Each row comes from the steps of one path. Every step used is in the known rows, and no mark comes twice. Write the path behind each row, first mark first.
(in the rows, 128 means zero)
Known rows
Y > N > D > H > A: [157 132 177 129 131 155 146 145  74 144 112 117 108 121 143  42 134 197
 147  83 124 141]
D > N: [163 141 122  81  84 130 152 155  91 155  70 137 140 128 129 114 122 149
 168 129 131 147]
E > H > Y > N: [105 117 128 169 160 171 146 140 101 151 109 118 125 141 107 108  96 134
 118  78 136 122]
D > H: [161 146 152 100 120 117 137 130 111 132  93 153 146 170 131  77 139 171
 136 132 122 150]
Y > N > Q > H: [141 134  90 131 144 123 111 145 136 150 141 182 109 127 163  66 144 146
 100  76 119 137]
H > D > N: [177 129 122  56  72 112 179 181  72 155  66 131 140 140 128  86 118 155
 173 114 138 156]
D > H > G: [156 122 158 129 114 159 145 103 141 164 133 115 140 170 104  46 112 148
 147 129 113 167]
A > N: [125 129 145 133 100 198 157 154  83 146 139 148 136 128 133 108 141 110
 151 113 103 141]
Y > N > D: [ 98 104 128 200 175  76  87 145  44 161 107 149 120  79 157 141 153 115
 150 101 116 146]
N > Q > H: [158 135  89 109 127 124 121 127 147 143 155 185 113 137 164  65 143 147
 102  89 120 135]
Q > H > A > K > Y: [ 93 133 102  90  96 186 147 126  70 137 130 125 116 172 106 123 143 171
 129 106 122 142]
H > A > N: [140 131 167 121  88 239 179 159  82 143 152 123 115 118 133  69 130 141
 153  89 107 133]
E > H > G: [150 117 146 161 134 182 146  78 171 156 142 116 141 169 124  86  83 121
 146 119 104 138]
K > Y: [ 97 134  94 125 124 132 130 138  95 142 127 134 125 148  83 179 128 141
 125 137 134 148]
N > G: [110 119 137 151 148 140 128 120 140 178 126 111 105  91 136  96 128 100
 132 118 140 133]
Q > H > A > K > Y > N: [ 71 132 108 143 136 165 121 164  66 148 104 120 107 141 114 121 143 159
 123  84 122 146]
E > H: [153 139 134 146 149 149 137  94 153 122 106 152 147 171 160 131  98 132
 134 117 110 108]
K > A: [114 141 127 152 125 105 107 152 102 117  96 118  92 161 140 153 148 158
 140 122 144 133]
E > N > D: [104 118 109 159 154  85 124 135  56 156  91 154 148 109 169 149 134 125
 161 130  99 128]
Y > N: [ 93 126 130 173 162 129 108 166 105 140  99 122 117 106 125 130 131 126
 125 101 125 134]
Q > H: [149 149 103  95  95 103 133 123 140 139 148 134 109 161 166  76 133 158
 100 112 126 139]

Which path is each row?
[141 113 115 150 130 164 127 113 159 175 167 136 114 138 126  39 115 131
 122  89 110 159] | Y > N > Q > H > G
[152 127 125  90  97 120 166 155 105 200  89 115 107 111 149  50 123 130
 153 103 146 157] | Q > H > D > N > G
[174 108 103  96 136 147 147 171 100 152  94 202 144 102 126  83 134 131
 160  86 127 139] | H > D > N > Q
[189 134 126  65  82 123 184 165  85 152  55 142 150 162 144  87 103 158
 175 108 129 146] | E > H > D > N
[188 139 110  40  56  99 181 178  78 160  76 134 131 156 147  61 121 169
 159 106 137 162] | Q > H > D > N
[120 106 140 173 131 125 122 138  28 164 134 168 134  94 163 126 160 103
 168 110 100 151] | A > N > D
[157 135  97 112 113 158 136 140 125 151 161 194 118 138 167  56 149 138
 113  82 107 142] | A > N > Q > H
[151 140  97 119 112 150 128 148 117 149 149 192 106 148 171  64 156 148
 117  80 113 142] | K > A > N > Q > H
[148 124 124 126  96 148 142  98 160 168 172 103 114 163 128  46 107 139
 122 114 115 160] | Q > H > G
[ 79 103 123 186 163 115  99 147  15 163 107 142 115  95 140 141 158 136
 155  90 114 150] | H > A > K > Y > N > D
[156 140 178 107  86 234 183 161  74 146 135 135 124 139 135  45 137 162
 157  92 104 145] | D > H > A > N
[131 108 154 165 124 154 137 141  27 164 144 149 119  90 162  98 152 125
 170  93 103 146] | H > A > N > D
[120 131  78 122 137 141 112 142 111 151 134 187 113 143 153  79 154 149
 105  75 115 142] | A > K > Y > N > Q > H
[ 85 118 138 182 172 141 114 147 124 186 106 106  98  76 134  98 131  99
 130  99 138 137] | Y > N > G
[157 115 102  94 124  98 154 176 107 143 132 157 115 143 152  45 134 150
 114  70 132 147] | Y > N > Q > H > D
[ 86 130 109 101 114 178 150 133  37 144  93 139 139 172 109 133 145 176
 153 115 109 144] | E > N > D > H > A > K > Y
[152 123 135 107 116 135 166 145 110 194  75 121 120 115 147  69 111 120
 165 105 140 146] | E > H > D > N > G
[ 95 124 118 106 113 174 139 126  37 143 110 140 128 164 105 127 153 172
 149 110 118 150] | N > D > H > A > K > Y
[134 128 133 119 117 142 145 139 115 196  85 117 113  92 136  87 125 115
 160 119 141 146] | D > N > G
[121 110 104 142 124 181 127 111 134 177 159 141 119 154 116  52 125 134
 126  89 105 163] | A > K > Y > N > Q > H > G
[151 141 154 105  72 226 181 157  88 149 163 126 106 135 151  44 133 156
 139  82 106 140] | Q > H > A > N
[175 142  85  86 105 124 133 140 128 157 128 189 119 138 164  59 140 157
 121  90 121 143] | D > N > Q > H
[159 135 133 113 123 184 148 147 132 140 156 129  85 115 151  29 125 186
 112  58 127 124] | Y > N > Q > H > A
[161 117  92  81  94 172 178 125 106 166 156 148 120 153 105  46 108 158
 110  77 150 135] | D > N > Q > H > Y
